Every row comes from one small tree of marks. The marks that hang from a mark follow it in brackets, in the order of their numbers. Every link used is in the known rows. Which tree was each row made from?
Known rows
J664(J600 J779): -0.26; -0.47; 0.50; -1.94; 1.75; -3.17; 1.39; 1.45; -4.17; 1.42; 0.43; 0.05; -3.33; -3.58; -2.13; -3.76; -3.03; 2.68; -1.01; -1.62; -1.51
J761(J779): -1.55; -2.15; -2.51; -1.55; -1.79; -5.53; 0.14; 1.29; -3.73; -0.50; -1.93; 0.92; -2.96; -3.26; -6.28; -6.79; -4.22; 1.77; -2.98; -1.24; -4.78
J937(J600(J689)): -0.49; -1.95; 0.17; -2.66; -0.22; -4.79; 2.87; 0.70; -1.55; 0.14; -2.82; -2.42; -0.60; 1.17; -7.18; -5.93; -2.73; -0.28; -2.22; -0.10; -0.78
J744(J779): -3.50; -2.03; -2.35; -1.12; 0.15; -4.11; 1.34; 1.59; -3.41; 0.13; -4.96; 0.73; -2.74; -4.36; -5.26; -5.67; -5.04; 0.70; -3.28; -2.18; -4.50
J664(J329 J600(J94 J689) J779(J761)): 0.32; 4.56; 1.59; -1.91; 3.92; 0.47; -3.65; 2.11; -1.96; 3.41; 2.78; -1.40; -0.27; -6.85; -1.30; -0.28; -0.32; 0.70; -0.23; -2.30; 1.61
J937(J600): -0.23; -4.55; -0.56; -2.97; -1.65; -4.37; 2.35; -0.52; -2.57; -0.58; -3.62; -1.74; -2.05; 0.58; -8.29; -7.47; -3.38; 1.03; -2.61; 0.33; -1.07
J664(J329 J600(J689) J779): 0.73; 2.64; 3.32; -1.37; 6.17; 0.86; -0.04; 1.59; -2.56; 3.40; 3.38; -2.08; -1.91; -2.96; -0.99; -0.88; -1.28; 1.26; -0.30; -2.61; -0.91
J937(J600(J94 J664 J689)): -0.15; 0.16; -1.03; -1.12; 0.47; -3.17; -1.61; 1.62; 0.85; 0.42; -2.89; -1.65; -0.01; -0.94; -5.17; -3.96; -1.93; -1.13; -1.32; -0.63; 2.74
J937(J600(J664(J779(J761)) J689(J215))): -0.85; 1.14; -1.03; -0.69; 0.15; -4.51; 0.61; 5.23; -1.87; 1.94; -3.20; 0.12; -0.24; -3.26; -4.77; -1.63; -4.11; -1.86; -2.43; 0.57; -1.03
J215(J689(J600(J94 J664(J329) J937))): 0.54; 1.43; -0.07; -4.32; 3.48; -2.46; -2.15; 1.32; -0.79; 0.44; 1.01; 0.08; 0.53; -1.43; -2.65; -3.74; -1.35; 2.46; -1.21; -0.01; 1.64
J689(J215 J600(J94 J664 J937)): 0.17; -0.68; 2.90; -1.99; 3.04; -2.93; -1.30; 2.80; 0.46; 0.11; -3.31; 2.00; 0.70; -2.03; -1.30; -1.55; -3.51; 1.01; -1.93; 1.07; -0.89
J600(J94 J664(J329 J779) J689 J937): -1.33; 3.27; 0.96; 0.79; 0.80; 0.29; -4.07; 1.77; 0.21; 2.93; -0.40; -0.43; 2.89; -4.35; -1.09; 0.56; 0.42; -2.50; -0.31; 0.02; 2.98
J118(J761(J779)): -1.28; -2.67; -4.44; -3.10; -1.76; -5.27; -2.30; 1.37; -4.32; -1.26; -3.14; 2.36; -1.51; -3.95; -5.14; -6.80; -4.07; 1.02; -1.94; -1.97; -3.26
J329(J664(J600(J689) J779(J761))): -0.65; 2.97; -0.35; -1.00; 2.58; -2.70; -1.61; 6.20; -4.10; 2.13; -0.43; 1.11; -1.08; -4.82; -1.95; -2.28; -3.10; 0.05; -0.76; 1.39; 0.66
J779(J761): -2.50; -1.18; -3.64; -3.94; -3.96; -5.67; 0.47; 1.54; -5.17; -0.56; -3.88; 0.75; -0.08; -3.48; -7.22; -5.76; -4.04; 0.74; -3.49; 0.80; -0.76
J600(J94 J664(J329) J689(J215) J937): -2.09; 3.22; 2.77; 0.24; 3.44; -0.46; -3.18; 2.60; 1.59; 0.86; -2.54; -0.10; 4.02; -2.55; -0.57; 1.51; -0.99; -3.29; -0.86; 1.62; 1.23
J689(J215 J600(J94 J664(J779) J937)): 0.21; 0.24; 2.51; -1.32; 2.47; -2.79; -1.37; 3.67; -0.31; 1.64; -2.45; 2.40; 0.04; -3.85; -0.34; -0.62; -3.42; 1.12; -1.80; 0.79; -1.08
J329(J664(J600 J779(J761))): -0.35; 0.95; -0.91; -1.27; 1.38; -2.23; -1.92; 5.31; -5.13; 1.58; -1.06; 1.65; -2.34; -5.28; -2.93; -3.74; -3.61; 1.16; -1.04; 1.74; 0.47
J664(J329): -0.89; -1.50; 0.85; -2.96; 1.78; -0.35; 0.10; -0.96; -3.33; 0.87; -1.20; -1.57; -1.40; -0.64; -5.65; -5.02; -2.64; 0.80; -2.92; -0.73; -0.96
J664(J329 J600(J937) J779): 0.87; -1.35; 3.96; -1.57; 2.73; 1.43; -0.41; -0.63; -3.20; 2.02; 1.95; -1.52; -1.21; -2.98; -2.17; -2.28; -0.99; 1.76; 0.11; -0.31; -1.33
J163(J600(J664(J329) J689)): -0.63; 2.39; 0.25; -2.08; 3.66; -0.07; -1.09; 1.28; -0.20; 0.77; -1.82; 1.00; 0.16; 0.08; -0.20; -2.72; -1.55; 2.50; -2.34; -1.50; 1.49
J937(J600(J94 J664 J689(J215))): -0.68; 0.98; 0.13; -0.81; 1.93; -3.83; -0.70; 3.09; 1.27; 0.31; -3.79; -0.85; 0.09; -1.57; -4.00; -2.46; -2.89; -1.81; -1.78; 0.24; 0.95
J689(J215): -2.95; -0.75; 0.25; -2.58; 1.00; -5.70; 3.08; 2.46; -3.37; -0.71; -4.70; 1.34; -1.14; -1.35; -3.67; -3.82; -5.42; 0.00; -3.47; 1.29; -4.07
J689(J600(J664 J937)): 1.05; -3.32; 1.23; -2.73; 1.28; -2.32; -0.17; 1.01; -1.78; 0.45; -1.99; 0.51; -0.11; 0.23; -4.07; -4.04; -3.06; 2.03; -2.07; 0.08; -0.23

Write each row's tree
0.02; 1.73; 0.40; -0.64; 1.97; -1.44; -0.65; 4.66; -1.40; 2.74; -1.97; -0.87; -0.12; -3.36; -4.73; -0.92; -3.48; -2.14; -2.38; 0.22; -0.69 | J937(J600(J664(J329 J779(J761)) J689(J215)))
-0.16; -1.51; 3.79; -3.31; 2.00; -4.27; 0.71; 1.33; -0.29; -0.28; -3.15; 1.22; 0.57; -1.32; -2.24; -3.11; -3.31; 1.83; -2.08; 1.36; -2.28 | J689(J215 J600(J94 J937))
-0.85; 0.28; -2.04; -1.81; -0.57; -2.53; -0.43; 1.70; -2.35; 0.81; -3.08; 3.19; -1.86; -2.44; -0.40; -4.52; -2.85; 3.77; -2.71; -1.13; 0.77 | J163(J600(J664(J779)))
-2.91; 2.74; 1.01; 0.23; 0.88; -4.06; -1.75; 3.41; 1.04; -0.33; -4.09; 1.08; 4.02; -2.58; -0.69; 0.66; -1.86; -3.15; -1.03; 2.12; 0.80 | J600(J94 J664 J689(J215) J937)
-0.14; 1.67; 5.96; -1.78; 6.53; 0.61; -1.33; 0.01; 0.86; 0.09; 0.44; -2.23; 1.83; -1.65; -0.28; 0.01; -0.19; -0.15; 0.61; 0.41; -0.45 | J664(J329 J600(J94 J689(J215) J937))
-1.24; -1.82; 0.12; -3.41; -2.82; -3.58; -0.39; -2.29; -0.20; -2.00; -4.31; 1.82; 1.12; -0.95; -1.57; -6.40; -0.69; 3.99; -1.32; 1.14; 1.47 | J163(J600(J94 J937))
-0.93; 2.79; 2.81; 0.19; 3.69; -2.36; -1.67; 5.21; -1.52; 1.40; -1.16; 1.30; 0.15; -4.17; 0.45; -0.96; -2.06; -0.70; 0.50; 2.91; 0.33 | J329(J664(J600(J94 J689(J215) J937) J779))
-0.71; 3.98; -0.45; -0.77; 2.49; -2.52; -3.34; 5.79; -2.89; 2.14; -0.33; 1.14; -0.78; -6.05; -1.39; -2.12; -2.34; -0.07; -0.31; 1.14; 2.28 | J329(J664(J600(J94 J689) J779(J761)))
-0.22; 0.10; 1.33; -0.38; 1.53; -1.52; -2.67; 3.15; -2.57; 0.92; -1.21; 1.09; -1.18; -4.20; -1.44; -3.58; -1.73; 0.79; 0.40; 2.42; 1.56 | J329(J664(J600(J94 J937) J779))
-0.47; -0.79; -0.01; -2.51; -0.42; -4.54; 0.60; 0.22; 0.08; 0.07; -2.80; -2.38; -0.18; -0.36; -6.27; -5.56; -1.55; -0.30; -1.59; -0.39; 1.26 | J937(J600(J94 J689))
-0.16; -1.09; -0.88; -1.37; 0.80; -3.49; 0.87; 2.21; -0.91; 0.40; -2.93; -1.63; -0.50; 0.66; -6.22; -4.28; -2.92; -1.22; -1.99; -0.26; 0.62 | J937(J600(J664 J689))
-1.52; 4.53; -1.77; -0.41; 1.66; -0.59; -2.47; 4.66; -3.06; 3.90; -0.09; 0.03; 0.50; -4.87; -2.97; 0.12; -2.53; -2.06; -2.49; -1.45; 1.17 | J600(J664(J329 J779(J761)) J689)
-1.14; 4.01; -1.71; -1.22; 0.91; -2.73; -2.18; 2.34; 0.29; 1.45; -2.20; 2.36; -0.07; -3.31; 1.60; -2.56; -0.97; 2.59; -1.80; -1.79; 3.05 | J163(J600(J94 J664(J779) J689))
-0.75; 1.89; -0.21; -0.18; 1.30; -3.82; -0.84; 4.06; 0.58; 1.87; -3.01; -0.22; -0.52; -3.35; -3.11; -1.65; -2.88; -1.73; -1.67; -0.19; 0.73 | J937(J600(J94 J664(J779) J689(J215)))
-0.15; 1.00; -1.27; -4.40; 1.98; -4.81; -1.08; 1.89; -1.14; -0.10; -0.07; 0.59; 0.47; -1.34; -2.58; -4.42; -1.90; 2.65; -1.45; 0.31; 1.41 | J215(J689(J600(J94 J664 J937)))
0.01; 4.82; 4.38; -0.94; 7.35; 0.57; -1.66; 2.55; -0.46; 3.28; 2.38; -1.20; -1.30; -5.01; 1.30; 0.83; -1.20; 0.62; -0.10; -2.20; -0.63 | J664(J329 J600(J94 J689(J215)) J779)
-2.34; 2.72; -0.63; 0.64; -1.58; -3.24; -2.61; 2.79; -0.26; 1.69; -1.90; 0.82; 2.99; -4.21; -1.15; -0.38; -0.45; -2.27; -0.43; 0.50; 2.74 | J600(J94 J664(J779) J689 J937)
-1.26; 1.17; 3.69; -1.91; 3.57; -3.86; 0.61; 1.07; 0.38; -1.10; -1.51; -0.58; 1.76; -1.52; -0.35; -1.11; -1.63; 0.12; 0.41; 0.99; -0.76 | J664(J600(J94 J689(J215) J937))
-2.93; 3.80; 0.65; 1.09; 0.12; -3.97; -1.76; 4.57; 0.26; 1.62; -3.06; 1.86; 3.15; -4.97; 0.44; 1.57; -1.87; -3.07; -0.94; 1.49; 0.59 | J600(J94 J664(J779) J689(J215) J937)
-0.70; 0.60; 0.07; -0.26; 1.44; -4.07; 1.51; 4.62; -1.21; 1.85; -2.88; -0.16; -0.81; -1.83; -3.95; -1.92; -3.97; -1.79; -2.08; 0.17; -1.33 | J937(J600(J664(J779) J689(J215)))
0.45; 0.76; 4.90; -2.02; 5.13; 1.18; -1.93; -1.48; 0.63; 0.31; 1.24; -2.96; 1.70; -1.00; -1.72; -1.61; 0.84; 0.51; 0.77; -0.46; 1.34 | J664(J329 J600(J94 J689 J937))
0.49; 3.98; -2.42; -4.48; 3.06; -2.94; -3.09; 3.44; -2.38; 2.36; 1.88; 0.79; -1.15; -4.76; -2.50; -3.01; -2.19; 2.81; -2.13; -1.46; 1.90 | J215(J689(J600(J94 J664(J329 J779(J761)))))
-0.17; 5.50; 2.65; -1.63; 5.09; 0.02; -2.87; 3.56; -1.65; 3.21; 1.87; -0.54; -0.12; -7.37; 0.01; 1.40; -1.55; 0.20; -0.49; -1.51; -0.22 | J664(J329 J600(J94 J689(J215)) J779(J761))
1.59; -0.18; 1.23; -2.23; 0.64; 0.53; -4.63; 1.34; -1.12; 2.69; -0.18; 0.46; 0.56; -4.63; -2.94; -2.02; -1.25; 1.63; -1.56; -0.57; 2.14 | J689(J600(J94 J664(J329 J779(J761)) J937))
1.01; -0.53; -1.50; -1.10; -1.22; -0.11; -4.10; 1.23; -1.17; 2.22; -2.02; -1.08; -1.39; -4.87; -6.13; -3.78; -1.84; -0.20; -1.78; -0.60; 2.77 | J937(J600(J94 J664(J329 J779(J761))))
-0.16; 3.19; 5.57; -0.63; 5.39; 0.63; -1.61; 1.47; -0.24; 2.52; 1.85; -1.11; 0.89; -4.45; 0.92; 1.28; -0.34; -0.24; 0.81; -0.25; -0.74 | J664(J329 J600(J94 J689(J215) J937) J779)
-1.79; 2.87; -0.21; -1.89; 3.11; -3.72; 0.87; 3.51; -0.12; -0.18; -3.87; 2.71; 0.36; -0.48; 1.11; -2.10; -3.28; 1.93; -2.77; -0.24; -0.53 | J163(J600(J664 J689(J215)))
-1.82; -1.51; -1.18; -0.63; -2.67; -2.75; -3.16; -0.01; -0.63; -0.93; -4.20; 0.89; 1.96; -2.78; -3.69; -3.51; -1.36; -0.71; -1.09; 1.49; 2.75 | J600(J94 J664 J937)
-0.56; 3.61; 0.11; -1.86; 3.54; 0.22; -3.32; 0.73; 1.42; 0.76; -1.80; 0.80; 0.47; -1.64; 0.73; -2.53; -0.36; 2.45; -1.72; -1.77; 3.51 | J163(J600(J94 J664(J329) J689))
-0.24; -0.88; 1.53; -0.47; 1.65; -1.77; -0.84; 3.58; -3.84; 0.96; -1.17; 1.11; -1.55; -3.10; -2.22; -3.77; -2.56; 0.90; -0.14; 2.79; -0.07 | J329(J664(J600(J937) J779))
-1.57; 4.01; -0.39; 0.29; -1.01; -0.16; -5.19; 2.74; -0.54; 2.95; -0.79; 0.02; 3.93; -6.21; -2.09; 0.99; 0.23; -2.78; -0.63; 0.53; 3.25 | J600(J94 J664(J329 J779(J761)) J689 J937)
-0.98; 2.31; 0.50; -1.75; -1.14; -3.80; -1.53; 2.19; -2.15; 1.16; 0.27; 0.12; 1.90; -6.37; -1.56; -1.01; -0.56; 0.42; 0.52; 0.19; 0.93 | J664(J600(J94 J689 J937) J779(J761))
